What can hang from each mark
navurup: vake zizup
naku: tona
niresat: galad vake
tona: naku niresat zizup
kudab: zizup
galad: zizup
zizup: kudab tona

Every row comes from one small tree of marks. The marks that hang from a mark follow it in brackets, in alphabetical order. Every link used is in the known rows. Which tree was each row made from?
Known rows
navurup{zizup{kudab tona{naku}}}: [ 2.664  3.718 -3.074 -0.582 -3.959  3.506 -2.385 -2.376 -4.728  1.349
  0.297  4.488 -2.379  1.070  0.047  1.173 -2.455 -1.322 -1.464 -1.959
 -1.000  4.131 -0.241  0.675 -1.801]
galad{zizup{tona}}: [-2.236 -0.297 -4.738  2.840 -1.447 -0.058 -0.414  1.812 -1.066  1.074
 -4.825 -0.154 -0.793  4.097  1.631  4.152 -2.124 -3.725 -1.275  0.430
 -1.018  4.398  2.402 -0.733 -3.065]
naku{tona{niresat zizup{kudab}}}: [ 1.650  0.842 -2.394  6.562 -4.128  0.323 -5.840 -3.132  0.115 -0.837
 -3.338 -4.272  1.374 -0.069  2.698 -2.517 -0.991 -2.316 -1.593  1.614
 -2.930  1.829 -3.106  4.628 -2.542]
navurup{vake zizup{kudab}}: [ 4.289  4.596  3.590 -2.041 -3.448  3.328 -0.417 -7.060  0.272 -1.084
 -0.242  0.607 -0.662 -1.649 -3.598  0.699 -4.813 -1.977  0.526 -3.411
 -3.751  3.567  3.623 -0.890  0.252]
niresat{galad{zizup{kudab tona}} vake}: [-1.681 -1.854 -5.328  2.399 -3.389  5.601 -3.432  0.064 -0.499 -2.146
 -5.634  1.048 -3.169 -3.980 -5.139 -0.622 -2.685 -1.299 -2.268 -1.239
 -0.148  6.347  2.930  2.911 -0.975]
niresat{galad{zizup} vake}: [-0.752 -3.320 -3.218  0.528  0.167  2.574 -2.628  1.044  1.056 -0.012
 -4.961 -1.006 -2.778 -3.741 -6.227 -0.022 -0.836  0.124 -1.881  0.751
  1.248  3.637  2.816  1.853  0.034]
niresat{galad{zizup{tona{naku}}} vake}: [-1.311 -2.901 -6.860  2.665 -0.613  4.109 -3.530  2.736 -2.346  0.986
 -4.884 -0.024 -3.215 -1.018 -5.822  1.416 -0.410 -1.422 -2.537  2.878
  1.276  5.078  0.909  2.392 -1.208]
galad{zizup{kudab}}: [-0.910  1.242 -1.377  1.884 -1.065 -0.596 -1.985 -1.343  0.011 -0.989
 -3.291  0.143 -0.156 -1.655  2.218 -0.413 -3.666 -3.250  0.119 -3.019
 -1.885  3.560  3.548  0.845 -2.619]
tona{niresat{vake} zizup}: [ 3.445  1.815 -0.765  3.607 -4.370  0.844 -2.486 -3.785 -2.024  2.399
 -3.581 -5.930  3.240 -1.389 -1.108  1.869 -0.113  1.127 -0.934  0.000
 -0.873  3.276 -2.611  5.392 -1.670]
zizup{tona}: [-1.116  0.060 -3.326  1.905 -2.955  2.566  0.307  1.552 -2.011 -0.382
 -1.583  1.049 -0.775  3.396  0.860  2.526 -0.492 -1.301 -1.296  0.616
 -0.280  2.254 -0.541  0.000 -1.170]
tona{naku niresat}: [ 2.792  1.602 -2.659  5.480  1.729  0.197 -2.479  0.036 -3.769  2.693
 -0.295 -2.323  0.912  2.582  0.122  0.357  0.620 -1.582  1.693  2.085
 -1.395  0.884 -4.736  3.700 -2.640]
kudab{zizup{tona}}: [-0.895 -2.213 -3.287 -2.285 -3.402  2.587  4.455  1.488 -0.114  3.701
 -2.398  1.885 -1.725  3.022  0.354  0.079 -2.807 -0.937 -1.920  1.315
 -0.077  5.911 -0.132 -0.691 -3.743]
naku{tona{niresat{galad}}}: [-0.094 -2.926 -3.690  4.753  0.241  0.570 -3.738  1.009  3.017 -1.310
 -3.437 -2.344 -2.447  2.269 -1.752 -2.014  0.432 -1.858 -1.007  3.172
 -1.424  0.733 -2.132  2.928 -0.842]
zizup{kudab tona}: [-1.138  2.191 -3.321  2.587 -5.754  4.584 -1.410 -1.507 -2.439 -2.994
 -0.689  2.493 -0.233 -0.161  1.948 -1.160 -2.493 -2.259 -0.597 -2.676
 -2.241  3.620 -0.148  1.702 -1.621]
naku{tona}: [-1.584 -2.973 -0.370  2.670 -0.908  0.000 -4.187  2.131  1.426 -1.562
 -0.334 -0.784 -1.013  2.020  0.530 -1.550  0.550 -1.433 -2.052  4.706
  0.375 -1.223 -1.611 -0.389 -0.254]
tona{naku niresat zizup}: [ 4.601  3.968 -4.485  6.203 -0.419 -1.217 -3.743 -2.549 -5.007  5.417
 -2.825 -5.820  2.473  0.992  1.986  0.879  0.933 -2.410  0.016  2.272
 -2.070  2.151 -5.281  6.186 -3.798]
naku{tona{zizup}}: [ 0.023 -1.378 -2.006  3.445 -2.784 -0.912 -4.804  0.030  0.271  0.600
 -1.918 -3.198  0.097  0.753  2.099 -1.218  0.889 -1.864 -2.990  4.664
 -0.241 -0.357 -2.140  1.401 -0.827]
kudab{zizup}: [ 0.651 -2.287 -0.429 -3.789 -1.037  0.354  4.627  0.526  1.500  4.077
 -1.256  0.963 -1.113 -0.109 -0.438 -2.129 -2.327 -0.087 -0.608  1.007
  0.666  3.999  0.761 -0.759 -2.984]
tona{zizup}: [ 2.042  2.130 -1.743  0.694 -2.364 -1.325 -0.976 -2.717 -1.729  2.762
 -2.322 -3.113  1.223 -1.481  1.753  0.816  0.335 -0.760 -1.313 -0.158
 -1.156  1.027 -0.757  2.254 -1.121]
galad{zizup}: [-0.805 -0.514 -1.929  1.021  1.094 -2.070 -1.010  0.678  0.665  0.784
 -3.632 -0.747 -0.393  1.372  1.228  2.312 -2.233 -2.632 -0.454 -0.172
 -0.641  2.587  3.086 -0.679 -2.423]

Write each row's tree
[ 0.044  2.880 -3.921  5.424 -5.721  4.551 -1.273 -2.615 -2.180 -2.905
 -2.301  0.598  0.950  1.413  1.828 -0.196 -2.830 -2.382  0.545 -3.846
 -3.567  4.981 -0.956  3.742 -3.080]
zizup{kudab tona{niresat}}
[ 0.629  1.763 -6.329  5.048 -4.832  5.438 -1.108 -2.558 -1.130 -3.020
 -4.184  1.067 -1.665  0.111 -0.580 -1.505 -2.892 -2.719  0.458 -4.167
 -3.786  5.788 -0.757  4.674 -2.608]
zizup{kudab tona{niresat{galad}}}
[-0.716 -3.256 -4.779  5.493  0.854 -0.242 -4.066  1.284  3.609 -0.834
 -5.222 -2.685 -2.785  2.988 -1.414 -1.032 -0.593 -3.156 -0.914  2.984
 -1.856  2.142 -0.626  2.513 -2.215]
naku{tona{niresat{galad{zizup}}}}
[ 0.909  0.249 -0.984  6.373 -5.951  2.071 -7.243 -2.570 -0.551 -1.357
 -2.577 -4.755  1.700 -2.143  0.376 -2.301 -0.331 -0.969 -2.304  2.965
 -1.559  1.979 -3.457  5.579 -1.545]
naku{tona{niresat{vake} zizup{kudab}}}
[ 0.811 -2.113 -4.118  1.483 -3.247  3.973  1.984  1.893 -2.862  5.008
 -2.344 -0.246 -0.989  3.372 -1.475  0.215 -2.222 -0.660 -1.479  3.820
  0.321  7.066 -3.102  2.400 -5.331]
kudab{zizup{tona{naku niresat{vake}}}}
[ 0.195 -1.680 -4.468 -0.619 -2.415  2.871  3.047  2.430 -2.519  4.803
 -1.694  2.011 -1.823  3.344  0.312 -0.365 -2.291 -2.169 -2.019  3.616
  0.535  5.519 -1.911  0.167 -4.728]
kudab{zizup{tona{naku}}}
[-1.345  1.427 -4.051  5.858 -4.472  3.186 -2.908 -0.948 -1.804 -1.170
 -5.151 -0.540  0.663  1.070  0.909  2.630 -4.198 -2.884 -0.732 -2.401
 -2.653  6.750  1.600  2.620 -4.090]
galad{zizup{kudab tona{niresat{vake}}}}
[-1.181  1.588 -5.880  4.830 -2.588  1.497 -3.557  0.514 -3.557  0.129
 -3.674  1.175 -0.237  1.064  3.128  1.412 -3.661 -5.079 -1.206 -0.040
 -2.070  5.388  0.981  1.614 -4.489]
galad{zizup{kudab tona{naku}}}
[-0.490 -1.271 -8.509  2.732  1.093  1.155 -1.456  2.230 -1.103  1.567
 -5.683  0.531 -4.143  1.303 -2.060  1.126 -0.932 -4.235 -1.610  0.855
 -0.873  4.261  1.380  1.580 -2.637]
niresat{galad{zizup{tona{naku}}}}
[-1.186 -0.083 -6.075  4.196  0.036  0.203 -2.087  2.705 -3.682  2.214
 -3.872 -0.235 -0.634  4.474  1.953  4.024 -1.608 -4.224 -1.379  2.562
 -0.602  4.314  0.997  0.342 -3.718]
galad{zizup{tona{naku}}}
[ 1.991 -0.814 -5.373  5.858  1.852  2.349 -4.303  0.677 -2.509  2.652
 -4.163 -2.946 -1.463 -0.303 -5.299  0.279 -0.316 -1.789  0.106  2.718
 -0.465  3.956 -1.701  5.268 -2.781]
tona{naku niresat{galad{zizup} vake}}
[ 1.425 -0.214 -2.677  6.086 -2.937 -0.827 -4.896 -1.255  0.284  0.873
 -3.633 -5.279  0.980  2.495  1.814 -0.549  0.639 -2.409 -2.052  3.793
 -1.917  0.854 -3.342  3.902 -1.815]
naku{tona{niresat zizup}}
[-0.253 -0.477 -5.179  0.829  0.793  0.528 -1.837 -0.802  1.607 -1.324
 -5.150  0.975 -3.387 -3.572 -1.900 -2.357 -2.488 -3.354 -0.357 -3.324
 -1.981  3.766  3.550  1.771 -1.648]
niresat{galad{zizup{kudab}}}
[ 2.447  1.584 -1.803 -0.646 -3.897  3.080 -0.136 -2.058 -2.067  2.330
 -1.621  1.782 -1.815  4.272 -3.277  4.972 -1.364  0.982 -1.688 -1.633
  0.541  4.611  0.391  0.799 -0.853]
navurup{zizup{tona{niresat{vake}}}}
[ 4.017  4.399 -2.289  7.274 -5.049  3.021 -6.526 -4.890 -6.403  2.806
 -1.776 -5.331  3.419 -4.037 -0.063 -1.380 -0.346 -0.904 -0.345  0.801
 -2.013  3.769 -5.678  7.838 -3.311]
tona{naku niresat{vake} zizup{kudab}}
[ 2.651  3.579 -1.619  0.115 -6.163  4.563 -1.590 -4.490 -2.101 -0.345
 -1.324  2.488 -1.455  0.827 -2.250  2.293 -3.062  0.522 -0.945 -4.070
 -1.447  5.753  0.537  2.018 -1.521]
navurup{zizup{kudab tona{niresat{vake}}}}
[ 4.266  3.808 -0.830  0.310 -2.599  3.991 -0.082 -3.023 -3.158  2.578
 -1.167  0.313 -1.425  4.330 -3.806  5.119 -2.418 -3.457 -1.014  2.528
 -2.263  4.111  0.604 -1.215 -1.009]
navurup{vake zizup{tona{naku}}}
[-0.939 -1.744 -3.100  1.025 -1.631  3.811 -3.731 -0.947  0.886 -1.672
 -4.749  0.651 -2.556 -6.479 -5.711 -2.017 -2.285 -0.266 -1.430 -1.239
  0.169  4.625  3.013  2.629 -0.368]
niresat{galad{zizup{kudab}} vake}
[ 0.897  1.287 -6.029  6.516 -1.463  2.850 -1.439  1.309 -4.801  2.113
 -1.805 -1.092  0.183  5.677  1.008  2.629  0.076 -2.503  0.094  2.278
 -1.146  3.066 -4.102  3.217 -3.406]
zizup{tona{naku niresat}}
[-0.486 -0.421 -8.773  3.319 -0.369  2.540 -2.780  0.462 -1.534 -0.293
 -5.664  1.403 -3.776 -1.442 -1.529 -1.059 -2.134 -5.082 -1.198 -1.088
 -2.077  5.381  2.103  2.523 -2.851]
niresat{galad{zizup{kudab tona{naku}}}}
[ 2.284  1.203 -6.862  6.345  2.396  1.064 -3.464 -0.484 -2.420  1.678
 -4.432 -1.949 -1.274 -0.466 -1.883 -1.651 -1.560 -4.075  1.233 -0.698
 -2.825  4.317 -1.510  5.096 -4.239]
tona{naku niresat{galad{zizup{kudab}}}}
[ 0.855  3.292 -5.527  7.465 -4.790  4.612 -3.129 -1.412 -5.440 -0.932
 -1.352  0.490  0.528  1.707  1.818 -0.738 -2.126 -3.385  0.473 -1.055
 -2.831  4.274 -3.458  5.041 -3.868]
zizup{kudab tona{naku niresat}}
[ 3.205  4.735  0.608 -0.338 -6.013  5.444  0.165 -5.976 -1.137 -1.664
 -1.440  1.177 -0.965  0.671 -3.121  2.664 -5.012 -3.333 -0.607 -2.571
 -4.165  5.868  3.230 -0.803 -0.583]
navurup{vake zizup{kudab tona}}
[ 5.051  3.790 -7.175  6.680 -1.939  1.352 -4.504 -4.715 -4.179  2.799
 -4.420 -4.184  0.316 -4.194 -0.185 -3.401 -0.723 -3.424  0.298 -1.470
 -4.065  3.999 -4.037  8.381 -3.556]
tona{naku niresat{galad} zizup{kudab}}
[-0.783  1.856 -5.233  5.291 -3.753  1.440 -1.911 -1.194 -1.254 -0.837
 -5.556 -0.318 -0.104  2.101  2.709  2.539 -4.705 -4.361 -0.410 -3.450
 -3.854  6.674  2.255  2.424 -4.548]
galad{zizup{kudab tona{niresat}}}
[ 0.599 -1.725 -3.953 -0.009 -3.493  2.648  4.981  0.842  0.108  3.855
 -3.797  0.445 -0.969  4.143 -0.033  0.524 -2.941 -1.577 -0.947  0.502
 -0.974  6.881 -0.890  0.992 -5.181]
kudab{zizup{tona{niresat}}}
[-0.327  0.117 -5.639  6.259 -1.345  1.498 -3.191  1.960 -3.831  2.250
 -4.736 -2.024  0.153  4.487 -0.007  4.743 -1.518 -3.288 -1.178  2.967
 -0.501  5.514 -0.495  2.407 -4.092]
galad{zizup{tona{naku niresat{vake}}}}
[-0.377  2.672 -4.712  4.638 -4.620  4.962 -3.388 -0.474 -5.838 -1.128
 -0.077  2.278 -0.009 -0.101  2.038 -1.779 -1.448 -3.070 -0.762  0.257
 -1.744  3.367 -2.520  2.772 -2.477]
zizup{kudab tona{naku}}
[ 0.748 -0.444 -3.196  3.942 -1.261  2.910 -3.068 -1.961  1.398 -1.391
 -5.249 -2.200 -0.979 -2.902 -4.734 -0.717 -2.328 -1.003  0.396 -2.485
 -1.693  5.253  0.957  4.703 -2.150]
tona{niresat{galad{zizup{kudab}} vake}}
[-0.109 -0.100 -2.654  4.286 -4.415  4.603 -0.709  0.490 -2.346 -0.298
 -2.436 -1.217  0.270  3.976 -1.663  3.463 -0.632  0.150 -0.557  0.580
 -0.223  4.097 -2.112  2.667 -1.396]
zizup{tona{niresat{vake}}}
[ 2.249  0.694 -0.901  5.489 -0.231  2.574 -4.024  0.407 -4.512  2.315
  0.552 -2.752  1.400  0.734 -2.917  0.611  1.176  0.607  0.943  3.918
  0.154  1.760 -4.906  4.474 -1.793]
tona{naku niresat{vake}}
[ 4.061  5.054 -0.435  0.831 -4.949  5.429 -1.603 -5.115 -3.498  0.065
 -0.504  1.565 -1.411  1.191 -3.045  1.976 -4.318 -4.029 -0.627 -0.413
 -4.015  5.243  1.140  0.026 -1.654]
navurup{vake zizup{kudab tona{naku}}}
[ 0.093 -1.070 -5.505  4.339 -3.412  5.101 -0.618  0.613 -1.179 -0.632
 -4.323 -0.911 -1.398  2.184 -3.854  1.788 -0.679 -0.366 -0.980  0.071
 -0.488  4.576 -1.668  3.791 -1.038]
zizup{tona{niresat{galad vake}}}
[ 0.006  2.200 -5.786  6.902 -2.445  1.497 -3.517 -0.253 -3.858  0.409
 -4.763 -0.366  0.278  2.589  3.068  2.069 -3.724 -5.124 -0.137 -1.044
 -3.227  6.298  0.196  2.966 -5.567]
galad{zizup{kudab tona{naku niresat}}}
[ 0.110 -2.403 -2.653 -0.118 -4.499  3.941  3.897  0.755 -0.653  3.627
 -3.431  0.046 -0.695  3.113 -1.885  0.813 -2.875 -0.097 -1.312  1.449
  0.111  7.417 -1.269  1.727 -4.523]
kudab{zizup{tona{niresat{vake}}}}
[ 3.217  4.431 -3.211  3.570 -3.086  0.884 -4.974 -3.508 -6.112  2.475
 -1.178 -1.956  1.896 -4.506  2.945 -2.913 -0.425 -2.572 -0.773  1.078
 -1.923  1.738 -3.742  4.745 -2.765]
tona{naku zizup{kudab}}
